Each row was made from one walk, in order. Every step used is in the known rows, and no mark comes twice. Write each row's walk.
Known rows
lotod > fabe > begol: [ 2.40 -0.47 -1.50  0.29 -1.63  1.75  0.74 -0.51 -0.91  1.88  0.57 -1.00
 -0.73 -2.75 -2.30 -0.89  1.66 -0.57 -0.62 -1.55  0.16  0.68  2.09 -3.38
  2.00]
dimaz > foti: [ 0.91 -0.68  0.48  1.46 -0.01  0.32 -0.95  0.74  0.70  1.53  0.56 -1.46
  1.82 -2.14 -0.37  1.99 -0.36 -1.14  0.57 -1.15  0.32 -0.61 -0.08 -1.85
 -0.46]
dimaz > fabe > begol: [ 1.59  0.35 -1.08  0.73 -2.20  0.53  1.74  0.38 -1.60  1.54  1.74 -2.15
  1.00 -1.09 -2.89 -1.73  0.63 -2.04  0.45 -3.31 -0.11 -0.47  1.68 -2.86
  1.78]
dimaz > begol: [ 0.24  0.79 -0.87  0.71 -0.45 -0.68  0.39  1.57 -1.43  1.47  1.17 -1.05
  1.24 -1.34 -1.03  0.63  0.60  1.17  0.57 -0.07  0.85 -1.50  2.47 -2.41
 -0.77]
numi > dimaz > begol > fabe > lotod > kodi > foti: [ 1.36  1.00 -1.87  1.78 -0.64  1.04  3.26  0.53 -0.50  0.30  1.03 -4.20
  3.83 -3.51 -1.71  2.08 -0.61  0.70 -0.25  0.69 -1.27 -3.53  4.25 -0.42
  2.61]
numi > dimaz > lotod: [-3.05 -0.09  0.07  0.08 -1.37  0.25  2.57  0.51 -0.70  0.12  0.33 -1.46
  0.74 -3.28 -0.24  0.61  0.49  1.12  0.92 -1.04  0.72 -0.73  3.37  0.75
 -0.50]
numi > dimaz: [-1.40 -1.10  0.64  0.53 -0.59  0.08  1.37 -0.19 -1.20  0.52  0.15 -1.45
  1.07 -2.23 -0.68  0.34  0.33  1.40 -0.70 -0.84  0.28 -1.02  2.79 -0.72
 -0.06]
fabe > dimaz > begol > lotod > kodi: [-0.20 -0.07  0.50  1.81 -2.80  0.00  1.25  2.71 -1.33 -0.78  1.56 -0.82
  0.08 -3.59  0.46 -0.08  1.42  2.48  0.57  1.25 -2.05 -0.83  1.70 -1.48
  0.04]
begol > fabe: [-0.44 -0.16 -0.18 -1.30  0.41 -0.18  0.75 -0.58 -0.76 -0.13  1.30 -1.43
  0.58 -0.64 -0.51 -0.79 -0.09 -0.96 -0.64 -1.12  0.98 -0.66  2.25 -0.15
  1.74]
kodi > lotod > fabe: [ 0.11 -0.51 -1.81  0.50 -0.81  2.93  0.60 -1.55 -0.28  0.51 -0.91  0.11
 -0.55 -0.29 -1.13  0.94  1.26 -1.45  0.13 -0.36  0.17 -1.54  1.12 -0.80
  0.78]
fabe > begol > lotod > kodi > numi > dimaz > foti: [ 2.31  1.31  0.60  0.90 -2.63  0.87  2.16  1.54 -1.13 -0.17  1.76 -3.89
  2.64 -5.70  0.82  2.08  1.23 -0.29 -0.74 -1.02 -2.68 -0.55  1.43 -2.65
  1.44]
begol > lotod > fabe > dimaz: [-0.38 -1.65  1.16  0.03 -1.00  1.51 -0.47 -0.86 -0.43 -0.45  0.86  0.28
 -2.12 -2.74 -0.45 -0.47  1.78  0.92 -0.66 -0.21 -1.01  0.20  1.48 -1.13
  0.28]
lotod > fabe > dimaz > begol: [ 1.28 -1.15 -0.77  1.26 -1.65  0.93 -0.04 -0.21 -1.20  1.77  1.04 -0.92
 -0.88 -2.54 -2.77 -0.23  1.57  2.00 -0.14  0.23 -0.77 -0.27  3.00 -2.71
  1.17]
lotod > kodi: [ 0.23 -0.66 -0.91  1.66 -2.25  0.61  1.26  1.64 -1.17 -0.25 -0.10  0.45
  0.05 -2.14  0.97  0.83  1.16 -0.19 -0.28  0.11 -0.47  0.56  0.81 -1.91
  0.71]
numi > dimaz > lotod > fabe: [-1.93 -0.38 -0.74  0.27 -1.35  1.34  2.00 -1.49 -0.49  0.93 -0.07 -1.64
 -0.37 -3.29 -1.08  0.77  1.23  0.73  0.68 -0.89  0.18 -0.28  4.18 -0.34
  0.55]
numi > dimaz > fabe > begol: [ 0.32  0.02 -0.26  1.19 -2.26  0.52  2.79 -0.64 -1.89  1.40  1.44 -3.81
  1.72 -2.21 -3.07 -1.44  0.54 -0.47  0.02 -2.83 -0.85 -1.29  3.24 -2.39
  1.96]
begol > lotod: [-1.34 -0.18  1.25 -0.62  0.08  0.16 -0.05  0.59 -0.50 -0.93  0.94  0.29
 -0.37 -1.69  1.19  0.19  0.81  0.01 -0.15 -0.59  0.44 -0.74  0.78 -0.56
 -1.47]
lotod > kodi > numi: [ 1.58  0.06 -0.84  0.02 -1.95  0.09  1.13  1.64 -2.49 -0.42  0.82 -0.06
  0.79 -2.41  1.12  2.62  1.58 -0.06 -1.66 -0.67 -1.01  0.61  1.43 -2.13
  1.14]
dimaz > begol > fabe: [ 0.16  1.28 -1.03 -0.39  0.09 -0.89  0.90  0.27 -1.23  0.98  2.02 -2.65
  1.65 -0.95 -1.21 -0.23  0.20  0.24  0.36 -0.12  0.73 -1.94  3.51 -1.45
  1.13]
fabe > dimaz > foti: [ 0.61 -1.96  1.42  1.71 -1.27  0.38 -0.51  1.63  0.21  0.89  1.01 -1.10
  1.03 -3.30 -1.12  0.66 -0.36  0.71  0.24 -0.87 -0.70 -0.28 -0.20 -0.85
  0.31]
dimaz > lotod > fabe > begol: [ 0.44  0.71 -2.04 -0.24 -2.33  1.75  2.02  0.21 -0.47  1.21  0.69 -0.75
 -0.89 -3.60 -1.45 -0.38  1.63 -0.80  1.31 -1.76  0.75  0.89  2.59 -1.45
  1.25]
lotod > dimaz: [-1.14 -0.99 -0.04 -0.73 -1.98  0.74  0.78  0.88 -1.99 -0.30  0.01 -1.19
 -1.40 -2.84  0.90  0.35  1.19  1.10 -0.88 -0.31  1.09  0.01  0.69 -0.32
  0.39]
kodi > numi > dimaz > fabe > lotod: [ 1.52 -0.15 -0.55 -1.13 -0.38 -0.40  1.55 -1.37 -2.48  0.76  1.71 -2.75
  1.83 -1.63 -2.38  1.54  0.25 -0.47 -2.00 -2.66 -0.55 -2.66  3.57 -0.27
  1.61]

Which walk is each row?
[ 1.17 -0.30 -2.09 -0.37 -0.92  0.28  1.91  0.02 -0.04 -0.89  0.73 -1.00
  0.17 -1.82  0.18 -0.60 -0.07 -1.52 -0.87  0.02  0.05 -1.55  2.00  1.18
  3.24] => begol > fabe > lotod > kodi
[-0.31  0.41  0.56  0.67 -1.89  0.69  2.63 -0.84 -1.52  0.42  1.68 -3.87
  1.38 -2.56 -1.95 -1.39  0.82 -0.53  0.12 -2.45 -1.26 -1.65  2.99 -2.00
  1.22] => numi > dimaz > fabe > begol > lotod
[ 0.03 -0.76  0.21  1.13 -1.73 -0.55  0.65  2.40 -1.60  0.83  1.54 -0.75
  0.63 -2.61 -1.80 -0.60  0.49  2.78  0.29  0.01 -0.32 -1.03  2.10 -1.33
  0.06] => fabe > dimaz > begol
[ 1.29  1.02 -0.75  1.38 -3.34  1.10  2.42  0.68 -1.37 -0.06  1.77 -2.14
  0.41 -2.16 -0.61 -1.25  1.38 -2.27  0.80 -2.07 -1.79 -0.34  1.14 -3.01
  1.88] => dimaz > fabe > begol > lotod > kodi
[ 0.91  0.85 -0.09  0.19 -1.83  0.66  1.61  0.10 -1.28  0.45  2.08 -2.24
  0.49 -1.44 -1.57 -1.72  0.96 -2.12  0.62 -2.94 -0.74 -0.85  1.36 -2.48
  0.95] => dimaz > fabe > begol > lotod
[-0.98 -0.05 -1.57 -0.24 -1.17  1.50  0.98 -0.69 -0.13  0.83  0.16  0.23
 -1.43 -2.35 -0.72  0.74  1.44 -0.60  1.20 -1.05  0.98  0.58  2.63 -0.55
  0.16] => dimaz > lotod > fabe
[ 2.41 -0.73 -2.02  1.82 -0.92  2.10  1.72  2.14  0.24 -0.44 -0.29  0.39
  1.63 -3.02 -0.29  2.70 -0.48 -0.88 -0.46 -0.10 -0.38 -1.60  0.39 -0.04
  1.15] => fabe > lotod > kodi > foti
[ 0.71 -0.42 -1.33 -1.75  0.69 -0.30  0.90 -0.70  0.12 -0.26  1.12 -0.97
  0.34 -1.12 -0.86 -1.08 -0.66 -1.25 -1.00 -0.86  1.43 -2.18  2.19  1.76
  2.33] => begol > fabe > lotod
[-1.62 -0.41 -0.99 -0.55 -2.24  2.28  1.64  0.67 -1.60 -1.10 -0.96 -1.11
 -0.68 -1.70  0.91  0.73  1.01 -0.02 -0.13  0.18  0.71 -1.83 -0.24  1.09
  0.49] => kodi > lotod > dimaz
[ 0.51 -0.79 -1.46  1.97 -2.21  0.64  2.67 -1.16 -0.91  0.55  0.37 -2.53
  0.93 -1.92 -1.56  0.00  0.29 -0.84 -0.28 -1.10 -1.32 -2.44  2.99 -0.45
  2.28] => numi > dimaz > fabe > lotod > kodi
[-0.93  0.89 -0.25  0.19 -0.21 -0.76  1.96 -0.65 -1.48  1.01  1.59 -4.22
  2.38 -2.00 -1.57 -0.12  0.21  1.63 -0.13  0.02  0.02 -2.54  4.92 -1.06
  1.42] => numi > dimaz > begol > fabe
[ 0.60  0.08 -1.03 -0.04 -3.68  1.23  2.27  0.44 -2.65  0.56  1.25 -3.53
 -0.68 -2.74 -1.48 -1.38  1.27 -0.77 -0.13 -2.26 -0.09 -0.26  1.12 -2.01
  2.43] => lotod > dimaz > fabe > begol
[-0.26  0.28 -0.45 -1.48 -0.87  0.67  1.61 -1.37 -2.13  0.69  1.07 -1.97
  0.62 -3.49 -1.06  2.74  1.53  0.84 -0.96 -1.64 -0.30 -0.25  4.46 -0.61
  0.81] => kodi > numi > dimaz > lotod > fabe
[ 1.48  0.17 -2.36  0.41 -1.85  3.08  1.71 -0.63 -0.57  0.83 -0.37 -0.88
 -0.04 -1.66 -1.89 -0.33  1.45 -1.60  0.15 -0.99 -0.09 -1.24  1.09 -1.53
  1.74] => kodi > lotod > fabe > begol
[ 1.31 -0.41 -0.96  2.61 -1.36  2.36  1.61  2.52 -0.58 -0.35 -0.21 -0.02
  2.15 -2.73  0.16  3.25  0.22 -0.59 -0.06 -0.30 -0.97  0.12  0.29 -2.26
  0.62] => lotod > kodi > foti
[-0.03  0.66 -1.82  0.06 -3.76  2.75  3.01  0.19 -2.06 -0.28  0.09 -3.22
  0.03 -1.66 -1.09 -0.80  1.17 -1.76  0.50 -1.68 -0.25 -2.12  0.14 -0.30
  2.21] => kodi > lotod > dimaz > fabe > begol
[-0.21 -0.55  0.32 -0.29  0.02  1.44 -0.60 -1.62 -0.20  0.04  0.54  0.20
 -1.69 -1.74  0.21  0.45  1.73 -0.42 -0.43 -0.41 -0.12 -0.15  1.68 -1.76
 -0.38] => begol > lotod > fabe
[ 0.09  0.63 -0.14  1.90 -3.42  1.15  3.47 -0.30 -1.59 -0.06  1.37 -3.76
  1.26 -3.23 -0.95 -0.90  1.39 -0.87  0.31 -1.61 -2.45 -1.03  2.84 -2.57
  2.07] => numi > dimaz > fabe > begol > lotod > kodi
[ 2.93 -0.03 -2.27  0.32 -1.84  0.21  1.55 -0.17 -1.75  0.28  1.35 -1.17
  0.67 -1.02 -1.23  1.31  0.60 -2.34 -1.02 -1.96 -1.17 -1.65  1.87 -0.90
  2.42] => dimaz > fabe > lotod > kodi > numi
[-0.62 -0.15 -0.59  0.65 -1.92  2.46  0.77  0.60 -0.27 -0.32 -0.81 -2.60
  0.70 -2.49  0.89  2.23  0.30 -0.98  0.66  0.13  0.08 -2.15 -1.17  0.63
  0.40] => kodi > lotod > dimaz > foti
[-0.07 -0.75  0.45  0.60 -1.68  1.09 -0.25  0.72 -0.62  0.58  0.09 -2.79
  0.09 -3.70  0.93  1.91  0.40  0.09 -0.14 -0.39  0.40 -0.42 -0.27 -0.90
  0.32] => lotod > dimaz > foti
[ 2.34  0.17 -1.97 -1.79 -0.63 -0.19  1.67 -0.10 -1.24 -0.95  1.50 -1.43
  0.91 -2.10  0.19  0.84  0.13 -1.38 -2.00 -0.55 -0.37 -1.58  2.44  1.04
  3.57] => begol > fabe > lotod > kodi > numi
[-1.05  0.98 -1.63  0.13 -2.41  1.72  1.90  1.31 -1.81 -0.25 -0.34 -2.35
  0.30 -1.82  0.31  1.12  1.15  0.79  0.72  0.90  0.51 -2.87  0.90  0.06
  0.18] => kodi > lotod > dimaz > begol
[-1.53 -0.34 -0.60 -0.08 -2.95  0.49  2.88  1.35 -0.60 -1.63  1.37 -1.21
 -0.21 -3.39  0.15 -1.11  0.42  0.22  0.76 -0.18 -0.79  0.33  2.30  1.45
  2.89] => begol > fabe > dimaz > lotod > kodi
[ 2.22  1.25 -0.74  2.15 -2.50  2.50  2.71  1.40 -0.98 -0.29  1.59 -2.46
  2.13 -2.55 -1.40  0.75  0.72 -2.69  0.75 -2.32 -2.27 -0.70  0.74 -3.29
  1.71] => dimaz > fabe > begol > lotod > kodi > foti
[ 2.63  1.43 -2.64  1.16 -0.30  0.87  2.12  1.47 -0.23  0.28  1.34 -2.61
  3.05 -2.45 -1.34  1.82 -0.52 -0.70  0.26  0.63 -0.50 -3.00  2.78 -0.60
  2.40] => dimaz > begol > fabe > lotod > kodi > foti
